Each row comes from the steps of one walk. Every step used is in the known rows, and no mark comes twice. Write the walk behind each row, first mark first.
(in the rows, 128 means zero)
Known rows
noker/zosena/vipim/duleno/vutiz: [152 111  85 104 122 109 151  89  88 106 134 104 143  91  97 127 151 100
 140 185  93 117 149 136 143 117 103 136 141 110 147 139 114 126  66 126
 131 142 147 133 126 110 121 116 123 119 133 122 146 103 156 120 154 161
 131 126 135 117]
dimesov/zosena/noker: [151 105 123 121 132 117 105 107  95 114 135  91 139 117 112 143 129 108
 123 167 125 125 144 128 203 115 105 140 138 109 155 128 126 132 104 122
 134 136 155 145 134 136 126 120 149 130 122 130 123 100 144 126 123 164
 128 124 137 125]
metor/mube/noker/zosena: [137 119 135 110 122 123 162 111  87 105 119  89 151 119 137 141 143 116
 130 152  87 122 137 132 152 113 117 132 153 110 149 113 122 141  63 120
 138 133 151 147 124 115 144 121 132 121 122 129 137  92 162 128 113 165
 146 129 128 127]
vipim/duleno/metor/mube/noker: [149 123 114 114 135 134 144 110  87 103 117  86 148  99 134 115 157 118
 128 184  97 127 142 129 145 124 117 133 146 107 155 136 122 129  19  96
 137 140 150 150 121 129 132 121 125 125 141 125 131 102 148 130 119 159
 135 144 137 126]
vipim/mube: [148 118 119 117 113 124 128 102  93 103 122 102 144 124 101 137 141 114
 135 135 108 128 124 129 144 127  96 146 139 109 138 138 122 128  49 110
 135 137 148 144 129 140 131 127 153 122 135 127 145 111 144 131 108 166
 149 128 141 129]
vipim/mube/noker/zosena/metor/dedi: [138 100 140 117 136 136 192 109  89  96 127  78 152 121  42 144 149 119
 129 131 101 119 123 129 178 113 118 130 148 105 139 148 121 148  17 109
 148 140 139 147 120 130 117 120 143 121 128 138 171 109 154 116 140 168
 159 127 130 127]
mube/noker: [144 119 121 119 116 124 130 118  89 110 119  89 145 119 121 146 134 113
 134 152 111 117 142 140 155 120  97 138 147 108 147 127 134 137  52 113
 135 142 154 150 126 135 143 121 142 131 119 136 128  96 165 122 111 163
 125 143 133 130]
vipim/duleno/noker/zosena: [154 119 106 110 122 104 150  96  91 107 134 101 150  96 104 149 152 102
 131 169 103 114 162 133 143 121 110 139 162 108 141 135 118 134  85 118
 139 143 147 155 121 110 126 117 126 130 142 128 159  99 156 128 116 159
 156 132 133 127]
mube/noker/zosena: [139 113 119 116 107 118 160 112  89 108 124  85 150 117 112 145 137 112
 137 142 104 116 144 139 153 114 109 132 154 107 142 123 125 145  66 125
 137 140 151 151 121 118 145 117 135 133 114 134 146  83 170 121 118 166
 138 134 127 129]
noker/zosena: [146 110 114 116 110 111 145  99  90 110 133  99 148 119 115 139 135 108
 141 141 104 121 137 134 144 117 107 137 148 107 138 125 119 139 110 128
 137 138 148 142 124 116 133 120 136 132 119 132 145  91 159 127 115 165
 143 121 129 125]
dimesov/zosena: [149 106 125 122 125 110 101 101  94 113 131 101 139 117 114 137 131 110
 136 144 130 125 137 128 168 109 100 140 149 110 151 127 125 130 104 126
 132 135 154 143 136 134 135 120 141 129 118 133 128 110 159 128 108 168
 130 126 140 127]
nevo/noker/zosena/metor: [137 101 135 119 116 114 160 103  91 104 146 100 149 107 123 138 132 110
 141 153  94 117 139 136 174 107 111 136 137 103 140 135 122 145 140 124
 140 142 148 143 121 118 126 115 133 139 112 127 159 106 139 122 128 154
 137 116 116 119]
nevo/noker/zosena/vipim: [145 104 102 110 118 116 143 115  95 106 140 114 150 104 122 139 132 105
 140 156  89 108 152 146 156 111 110 136 128 109 147 124 122 131 144 130
 126 139 154 143 125 118 137 119 131 135 124 128 130  99 155 117 134 155
 143 117 123 121]
metor/mube/noker/zosena/vipim/duleno/vutiz: [147 120 103  99 134 121 167  99  83 101 120  94 149  91 120 132 156 108
 130 195  80 115 146 132 155 114 112 133 144 115 161 126 116 127  24 113
 132 134 150 137 126 111 137 116 115 107 135 119 142 104 152 120 154 162
 129 134 133 118]
metor/mube/noker/zosena/vipim/duleno: [142 120 103 101 136 125 176 109  91 104 124  94 152  91 123 137 151 111
 129 184  82 119 156 138 145 110 121 134 141 112 164 118 117 132  42 112
 130 133 154 151 126 116 147 116 122 113 138 125 138 105 161 117 156 165
 147 130 133 125]
nevo/noker/zosena/metor/dedi/vipim/mube: [141  96 147 114 144 130 178 100  99 111 138 109 152 112  53 135 144 112
 134 122  89 118 121 136 173 109 114 139 142 106 135 142 120 142 119 114
 137 141 141 138 122 124 122 121 135 126 116 131 159 111 141 119 159 158
 175 106 128 123]
mube/noker/zosena/metor/dedi: [139  98 136 120 145 131 186 112  89 102 136  75 151 121  72 143 140 115
 130 142 103 113 137 136 179 108 120 129 152 105 147 138 129 150  67 116
 148 143 142 146 120 123 123 116 129 134 118 144 150 103 158 110 136 166
 140 134 123 128]
vipim/mube/noker/zosena/metor/dedi/vutiz: [140 104 138 116 140 132 188 119  89 106 121  75 148 116  43 146 152 120
 127  81 102 121 118 130 177 113 123 139 151 111 138 148 125 146  51 113
 144 143 146 154 119 121 120 122 126 111 117 146 172 106 161 118 134 162
 161 115 122 124]
dedi/vipim/zosena/metor: [145 107 137 126 123 109 143  99  93 118 135 103 141 124 135 128 122 110
 138 111 108 131 133 140 150 108 102 143 147 107 147 131 125 136  99 107
 133 134 148 141 128 125 123 125 139 125 116 129 155 119 144 114 165 163
 129 112 142 128]
nevo/noker: [144 112 124 116 118 120 112 117  93 109 127 109 143 110 129 139 132 110
 140 167 106 115 142 141 154 117  95 144 131 106 144 127 130 129 145 118
 131 141 154 144 127 136 137 124 136 140 126 129 125 102 151 133 100 153
 130 124 126 124]
metor/dedi: [151 103 116 120 149 130 121 111  93 113 129  98 142 129  86 137 138 111
 133 156 113 118 135 135 146 123 103 141 144 109 146 132 131 128 111 117
 138 139 145 139 129 136 125 126 131 134 134 142 115 105 154 129 105 166
 134 132 135 129]
metor/dedi/vipim: [154 105 129 118 148 128 130 107  98 127 133 110 144 128  88 133 135 108
 134 136 110 120 131 143 144 120  98 147 155 111 144 127 135 131 128 117
 132 136 144 138 128 131 135 126 129 132 119 141 105 102 154 124 138 164
 149 127 143 130]
dedi/noker/zosena/metor/mube: [142 110 153 113 131 121 166 104  94 112 130  86 149 110 143 132 132 114
 140 157  78 129 129 131 171 114 119 140 159 107 150 119 121 137 114 113
 145 139 153 134 121 116 124 120 122 121 105 125 149 118 102 130 154 167
 139 107 122 127]
metor/dedi/noker/zosena/vipim/duleno: [146 102  92 104 156 126 162 112 103 117 130  95 150  87  65 132 146 105
 142 180  90 115 161 144 138 117 114 141 150 114 156 132 122 120 125 118
 133 151 147 137 122 109 125 121 106 119 137 140 132 107 135 119 172 165
 141 106 129 127]
metor/mube/noker: [143 124 138 114 131 131 133 118  88 106 116  92 147 122 151 141 139 116
 128 162  99 123 135 134 151 118 104 138 147 112 155 115 129 132  53 113
 136 132 156 147 128 134 145 124 134 125 123 128 119 105 155 131 110 164
 136 141 136 129]

Write each row's walk
[138 108 137 120 113 119 178 105  85 103 133  78 150 115 112 145 131 113
 135 137 103 118 137 138 175 109 111 130 152 104 142 132 127 155  47 119
 145 142 147 149 120 119 128 114 141 134 106 132 159 100 158 111 143 166
 134 135 127 127]
mube/noker/zosena/metor
[138 113 140 117 108 124 189 102  87  95 127  81 151 117  86 145 142 117
 134 126  99 122 125 128 178 114 112 132 148 107 137 144 120 151   4 111
 144 142 145 151 121 128 127 118 153 118 118 128 179 106 149 114 139 168
 152 130 130 127]
vipim/mube/noker/zosena/metor
[144 117 105 110 127 127 170 103  86 102 123  88 154  95 120 115 160 117
 131 174  91 125 144 128 144 118 131 127 151 110 151 134 113 139  39 103
 139 138 148 151 116 108 132 117 121 122 140 123 150  89 154 126 124 162
 146 134 133 123]
vipim/duleno/metor/mube/noker/zosena
[160  94 101 121 152 129 123 117  94 121 129 100 142 131  95 110 140 111
 118 129 106 125 141 141 165 122 122 132 139 112 152 141 126 128 114  95
 134 133 143 137 121 115 112 132 137 129 137 134 121  89 146 119 150 159
 137 115 144 126]
duleno/metor/dedi/vipim/zosena/noker
[150 111  92 102 122 111 153  97  93 112 126  95 144  81 103 126 147 100
 149 184  85 117 153 138 146 120 100 143 153 114 149 133 117 118  87 119
 130 152 151 127 123 104 124 119 108 111 123 122 146 104 130 122 173 162
 118 112 128 119]
dedi/noker/zosena/vipim/duleno/vutiz
[163 115 121 112 158 122 134 102 101 124 129 109 145 106  72 148 152 103
 125 165 111 116 155 141 141 123 102 148 169 113 146 136 132 124  91 106
 133 142 143 151 125 129 129 123 119 128 137 137 121 108 158 124 141 156
 160 140 147 133]
metor/dedi/vipim/duleno/noker
[153 114 121 116 127 107 174  90  90 103 142  93 149  96 100 148 148 104
 130 166 101 117 155 129 166 116 110 137 161 104 140 146 119 142  66 112
 147 146 143 156 119 113 110 112 126 138 132 124 173 115 137 118 142 161
 151 134 130 124]
vipim/duleno/noker/zosena/metor
[150 108  98 111 118 112 151 102  94 109 141 107 147 115 120 134 132 106
 138 141  95 117 147 142 148 114 110 136 137 110 145 126 121 133  98 133
 131 136 151 142 127 113 137 119 134 129 119 130 129  99 159 115 143 164
 143 125 132 124]
noker/zosena/vipim
[165 121  98 110 135 115 127 111  95 108 130 107 142  96 110 148 146 101
 127 180 102 111 167 137 152 124  99 144 148 110 153 138 127 119  55 117
 131 142 150 155 127 129 121 120 127 132 143 125 126 119 152 118 137 158
 145 145 144 129]
zosena/vipim/duleno/noker
[138 115 140 120 134 123 153 116  85  99 121  82 144 125 149 138 133 121
 125 138  98 127 134 132 158 109 113 133 142 106 161 125 124 136  46  93
 140 127 153 147 127 131 129 127 136 122 132 124 159 125 142 121 130 165
 124 127 134 127]
vipim/zosena/metor/mube/noker
[141 105 138 119 118 113 168 106  96 111 136  85 147 109 119 135 127 109
 146 140  92 126 138 138 171 112 111 143 159 105 140 130 123 142 115 118
 144 149 150 137 119 114 116 119 126 128  99 131 158 110 118 122 156 167
 131 109 120 128]
dedi/noker/zosena/metor
[141 120 159 120 136 132 155 113  87 102 125  84 146 122 150 140 134 118
 126 157  96 124 127 132 179 112 109 136 146 106 155 124 130 141  34 105
 143 134 151 147 127 141 132 119 138 126 115 127 134 122 140 124 133 164
 136 140 132 128]
zosena/metor/mube/noker
[150 107 110 110 117 116 147 117 101 116 130  99 148 103 120 133 128 104
 146 144  87 118 151 147 156 116 109 140 151 112 148 121 124 126 123 128
 132 145 155 136 123 109 133 121 121 120 110 133 127 100 136 117 159 167
 137 110 128 128]
dedi/noker/zosena/vipim
[150 111  89 107 126 113 162  97  95 109 139 104 149  91 105 133 144 104
 141 167  96 120 158 141 136 114 109 139 136 108 150 133 116 131  88 126
 129 141 148 146 127 111 132 116 128 124 136 127 142 103 157 116 156 165
 142 121 136 123]
noker/zosena/vipim/duleno
[153 102  79 110 151 133 175 128  91 114 125  85 148  88  57 118 163 113
 130 115 100 113 154 140 154 115 132 132 145 115 152 146 124 130  73 105
 133 145 149 157 115  97 126 118 100 120 133 144 134  88 181 111 150 156
 149 125 128 120]
mube/noker/zosena/vipim/duleno/metor/dedi/vutiz
[146 108 102 106 112 121 145 110  95 100 131 114 151 103  95 140 143 108
 137 146  85 114 138 139 158 114 111 138 120 109 142 134 115 128 104 125
 127 139 152 143 126 125 139 123 143 122 132 123 151 106 153 119 137 158
 162 111 129 121]
nevo/noker/zosena/vipim/mube
[138 104 151 114 133 122 165 105  91 102 140 102 151 111 142 137 138 113
 133 166  79 120 129 131 175 106 121 136 135 105 146 124 118 141 133 119
 142 133 149 139 123 122 129 119 127 132 119 122 153 114 127 128 125 155
 147 113 119 120]
nevo/noker/zosena/metor/mube
[160  93  89 117 167 131 116 116 101 115 130  92 142  87  58 107 150 109
 137 182 114 123 153 133 172 115 122 135 153 113 165 148 124 110 108 105
 130 151 151 135 127 122 114 123 107 119 135 137 111 119 131 117 166 166
 135 115 139 125]
dimesov/zosena/vipim/duleno/metor/dedi/noker
[158 104 147 115 144 123 174  99  97 111 139 103 151 126  49 150 149 108
 121 109  95 118 127 130 178 117 116 139 169 109 133 145 122 143  64 111
 145 138 137 145 122 115 109 122 136 125 118 132 161 117 143 116 159 164
 184 125 141 131]
duleno/noker/zosena/metor/dedi/vipim/mube
[155 120 102 111 141 137 146 118  89 103 123  96 147  94 130 112 157 116
 126 186  90 121 149 134 152 119 118 132 137 109 163 136 122 123  15 102
 131 135 153 148 123 125 129 119 125 121 142 120 117 111 151 118 147 161
 136 148 142 125]
zosena/vipim/duleno/metor/mube/noker
[146  99 148 123 154 135 147 114  99 114 131  84 143 116  87 132 131 113
 139 153 101 122 133 135 172 120 106 146 155 108 149 135 136 131 114 105
 146 150 147 132 124 134 114 124 122 130 113 143 125 124 116 124 147 166
 127 119 126 131]
zosena/metor/dedi/noker
[154 118 150 108 142 112 179  87  94 116 142 108 151  98 128 144 149 105
 124 155  83 125 145 132 162 112 117 142 170 109 146 129 118 140  70 109
 142 135 145 151 120 108 127 113 120 123 119 120 158 120 131 120 170 161
 171 125 140 128]
dedi/vipim/duleno/noker/zosena/metor/mube
[156 113  92 119 123 120 131  97  90 107 130 101 143 100 111 111 149 111
 138 172 110 128 146 131 138 126 108 135 140 105 143 149 120 126  68 105
 137 146 146 145 121 125 119 120 131 134 143 128 138 100 143 127 118 160
 135 137 138 125]
vipim/duleno/metor
[143 116  91 105 123 119 172 108  92 106 130  93 151  90 101 142 144 106
 136 168  96 114 164 144 142 113 109 134 142 111 155 133 121 136  40 122
 130 145 150 154 123 115 146 113 130 122 133 130 147  96 169 109 159 164
 139 133 132 126]
mube/noker/zosena/vipim/duleno
[158 120 124 113 139 127 137  91  94 120 131 115 148 102 138 105 152 113
 132 163  95 135 135 132 135 124 112 142 150 111 148 132 121 125  82 100
 131 134 149 141 124 122 132 123 123 120 132 122 119 105 138 131 148 160
 154 130 146 125]
dedi/vipim/duleno/metor/mube
[139 115 152 114 111 124 190  99  92 108 131  92 151 115  90 140 137 115
 135 104  98 126 123 137 169 108 109 139 156 108 134 137 122 153  13 113
 139 141 147 150 121 121 139 117 151 114 101 127 173 105 156 110 174 168
 162 127 139 129]
dedi/vipim/mube/noker/zosena/metor
[143 109 129 109 134 133 173 106  96 115 120  97 153 122  49 144 148 113
 130 115  99 119 128 139 149 115 112 138 158 113 137 133 124 144  47 114
 134 137 143 146 121 119 145 124 137 115 120 140 147  87 172 119 148 167
 172 121 142 131]
metor/dedi/vipim/mube/noker/zosena
[144 108 146 115 131 117 169  94  88 106 140  96 150 122 135 132 138 114
 132 150  84 129 125 126 168 113 121 135 147 105 145 124 117 144  95 119
 146 132 146 138 126 120 123 119 135 128 118 125 150 115 130 126 134 167
 149 120 127 123]
noker/zosena/metor/mube
[147 109 149 120 138 116 145 100  93 117 132 108 143 127 161 127 129 115
 131 120  95 136 125 136 146 109 111 144 148 110 155 120 123 134  98 101
 133 124 151 139 129 125 132 127 136 115 119 123 145 129 133 119 163 164
 138 110 144 126]
dedi/vipim/zosena/metor/mube
